Known rows, with every step that occurs
meli/bivuk/loti/ragel: [-35   4  20 -11  15  25   0   4  -6  15  28   5 -17 -49  21  14   6   7
  14  10 -14   2 -36]
fuset/gupo/ragel: [  7  -9  14  -2  -6  -2  42   9  -2 -28   6 -16   8  -8   0 -17  -6  -7
 -12  11  10 -23 -19]
bivuk/loti/ragel/kovubu: [-24 -14  23 -13  13   8 -17   0   0   7 -10   2 -16 -35   7   9  27  10
  26  -5  -8  -1 -13]
loti/ragel/kovubu/losi: [-21  -9   0 -36  13  -1 -29   6   7  11 -47 -22  18 -13 -45  -3  -1   0
  42 -13   9   9   1]
fuset/gupo/ragel/kovubu: [ 15 -17  18 -11  -5 -15  34   9  -1 -38 -14  -6   5 -18  -8 -19  16   0
  -4  -2   2 -25  -8]
losi/ragel/gupo: [  8  -2  -4  20   9  -1 -29  -9   3  -7  23   4  -6  29  11  -4  -2   4
   6  13  27   2 -11]
loti/meli/kovubu/gupo: [ 18  -6 -25  -7 -31  11  14  15   7  15  -1  -9  27   1  -3  14   3   0
 -52   3 -20 -10  21]
meli/bivuk/loti/ragel/fuset/gupo: [-34  -4  30  13  21   7  17  -7  -3 -14  14  51 -31 -72  16 -16  20  14
  12 -29  -8  -5 -38]
losi/ragel: [ 10  10 -16  15   5   0 -16  -3   3  18   8 -14  12  40  10  12 -14   0
   7  22  23  14  -6]
gebu/loti: [-18  19 -15  -3  19  -4 -22  -9  -4   4  13 -36  -3  20  30  15 -18   5
  -4  42  29  14   5]
gebu/loti/meli: [-24  21 -31   6   9   3  -3   0  -9   9  28 -28   4  31  31  33  -5  -1
   1  51  12  18   0]
kovubu/gupo/fuset: [ 24   2   1  -7  -3 -18  19 -14   8  -3  -2   7   5   5  10   0 -34 -15
 -40 -15  -5 -10   5]
kovubu/losi/ragel: [  6  12 -23   4   2   1 -16   4   0  24  -6 -21  18  54 -29  -1 -29  -4
  34  10  24  28  -3]
fuset/gupo/ragel/kovubu/losi: [ 12 -14  13 -21  -8 -14  34  15  -4 -31 -25 -12  10  -6 -49 -32   0  -4
  22 -13   4 -12  -3]
meli/bivuk: [ -1  19  -3 -22   4   8   2   3  -3  11  12 -12  10 -12  20   1 -11   6
  -5  30  -5   6 -18]
loti/meli/kovubu/gupo/ragel/fuset: [ 19 -10  -2   5 -29  -2  28  11   6 -15  -3   7  11  -5 -18  12  20 -11
 -45 -24 -25 -16  39]
meli/kovubu/gupo/ragel: [ 26 -14   9 -16 -27   3  17  12   6 -13  -5 -24  21 -12 -20  -1  -8  -8
 -58  -7  -9 -27  31]
meli/bivuk/loti/ragel/kovubu: [-26  -6  26 -20  14  14  -9   0  -4   4   8  12 -20 -61  14  11  27  16
  23  -1 -21   2 -24]
losi/ragel/gupo/fuset: [ 19   5  -2  31  10 -16 -12 -29  -2 -19  25  25 -20  32  20  -3 -17 -13
   0  -1  10  -8  -4]
bivuk/loti/meli/kovubu: [ -2   6 -20   7 -25  23  11  16 -14  23  20  -1  -2   8  34  13  22   3
 -10  25 -39  -1   1]
meli/kovubu/losi/ragel/fuset: [ 13  14 -22  22  -4  -7 -35  -7   0  18 -33   1  14  38 -33  -8 -12   1
  17 -21   9  21  39]
bivuk/loti/meli/kovubu/losi: [ -5  10 -27  -3 -26  25  12  23 -17  30   8  -6   3  19  -7   1   5  -1
  15  14 -35  14   5]
meli/kovubu/losi/ragel/gupo/fuset: [ 25   7 -17  23 -10 -10 -24 -22  -8 -11   0  15  -9  37 -21 -17 -29 -12
   3 -18  -5  -7  25]
losi/ragel/fuset: [  6  14  -8  28  13 -13 -25 -15   7  11 -10  12   2  38   8   4   0   3
  15  -3  23  19  10]
meli/kovubu: [  9   6 -16 -11 -14   6 -18   2   1  15 -21 -28  25   4  17  -4  -6   4
 -25  23  -8  -8  20]
gebu/loti/ragel/kovubu: [-35  -2   1 -12  29  -9 -42 -17   6  -8 -14 -32   1 -20   4  27   6   9
  15  16  25   7  12]
bivuk/loti: [ -8   8   5  -4   2  11   3   6  -8  19  17  -2 -14   8  36  -3   1   7
   7  22  -6   9 -20]

Rows
[-32 -12  25  21  20   1   7  -7   1 -10  -7  40 -24 -46  14 -20  19   7
  15 -31   8  -6 -25] | bivuk/loti/ragel/fuset/gupo
[-36  -3  20   7  23   6 -20  -8   2  12  -6  22 -25 -26  18  -1  17   4
  23 -15   1   7 -10] | bivuk/loti/ragel/fuset
[  9   5   4   0  10 -13  -4 -23  -5 -21  11  16 -18   7  30 -16 -17 -11
 -10   5  -3 -16  -6] | ragel/gupo/fuset
[ 42  -2   0  16  -1 -32   5 -20  11  -9  -7  22  -2  19  -9  13 -11  -7
 -21 -35   1  -4  20] | losi/ragel/kovubu/gupo/fuset
[ 23 -13  -9  -6 -39  11  37  23   3  -8  11 -19  22  -1 -18  19   7 -14
 -53   1 -26 -22  23] | loti/meli/kovubu/gupo/ragel
[  5   2 -11   9   8   1 -29  -3   1   0  11  -2  -4  41 -28 -17 -20   0
  33   2  29  15  -6] | kovubu/losi/ragel/gupo
[  5   6  -9 -36   2  -9 -17   8   0  12 -39 -19  16  15 -29 -17  -5   7
  31   1   4  16   9] | ragel/kovubu/losi
[-15 -11  13  -2  20  -6 -16 -27   3 -22   0  14 -16 -23  15  -4 -13 -16
   0  -9   3 -22 -13] | loti/ragel/gupo/fuset
[ -7  19 -17 -13  -5  16  24  14  -6  17  26  -4  12  -3  22  20   4   1
   0  39 -22  10 -26] | loti/meli/bivuk
[ 10  -7 -13   6 -32  20  25  19  -2  19  23  10   0  -7  13  10  13   5
 -43  -3 -36  -7   8] | bivuk/loti/meli/kovubu/gupo
[ 16   5 -20  34  -8 -12  -9  -7   2  -3 -33  19  11  19 -36 -31 -10   6
  10 -35  14   6  24] | meli/kovubu/losi/ragel/fuset/gupo
[ -9  16  11 -10   3  19  13   5 -13  15  36   8 -20 -19  38   1   2  11
   4  25 -18   9 -29] | meli/bivuk/loti
[  0   4  17  -3   5  -9   7  -1   0 -15  -9  -3   0   8   2  -5   6 -10
   4   3   6  -4  11] | gupo/ragel/fuset
[ 16   4  -8   8   4 -11 -23  -5   7   7 -13  -9  10  29   3  11  11   9
  18   8  14  12   5] | losi/ragel/kovubu
[ 13  -9  25  -6  -2 -14  18   0  11 -20  -7   7   1  -8 -21  -5   0  -8
 -29 -24  10  -8  19] | kovubu/gupo/ragel/fuset
[  0   1   3  11  12 -15   8  -7   5 -10 -20  21   1  -9  14 -32   5   9
  -5 -12  15  -4  -8] | ragel/fuset/gupo
[ 30  -8   0   3  -3 -15 -10  -3  17   0 -10   1  12  16 -20  10   1  10
 -16 -18  17   6  14] | losi/ragel/kovubu/gupo
[-30  -2  16 -30  14  14  -7   9  -8  10  -4   7 -17 -48 -27   0  11  12
  50 -16 -20  16 -22] | meli/bivuk/loti/ragel/kovubu/losi
[-45   0   5  24  36 -16 -18 -25   7 -24  -8   5 -12 -29   9  -1  -3   7
   4 -11  39  -1   1] | gebu/loti/ragel/fuset/gupo
[-10   9 -11   5  -8  20  22  18 -12  24  32   3 -11  15  35  14  16  -1
  13  31 -20  13 -26] | bivuk/loti/meli
[-25 -13  12  10  22  -8  -3 -10  12 -11 -29  20   3 -37  -1 -17   6   2
   4 -26  20 -10 -13] | loti/ragel/fuset/gupo
[ 16   8 -10  19   7 -14 -14 -22  -6 -12  13  20 -16  43 -18 -15 -33 -17
  27 -13  13   5  -2] | kovubu/losi/ragel/gupo/fuset
[ 15 -14   6   4 -41  21  47  27  -8  -5  36   0  -4 -11  -2  17  19 -11
 -42  -4 -40 -18  12] | bivuk/loti/meli/kovubu/gupo/ragel
[ -3 -25  15 -28   7  -6 -17   0  23  -1 -32  -6  18 -40 -25   9   8   6
 -18 -27  11 -10   6] | loti/ragel/kovubu/gupo
[ 11  -7  17 -23  -5  -9   8   7  -2 -19 -14 -25   9   1  -4   3  15  -3
   7  11  -3 -12   8] | gupo/ragel/kovubu
[ 17 -12  17 -19 -11  -1  27  13   8 -13  10 -21  13  -3 -17   2 -13 -12
 -35  -1   9 -14   2] | kovubu/gupo/ragel
[  4  11 -35  29 -26  21   4  18 -16  34  21   1   1  46 -13  15   3  -3
  26   8 -22  23   8] | bivuk/loti/meli/kovubu/losi/ragel
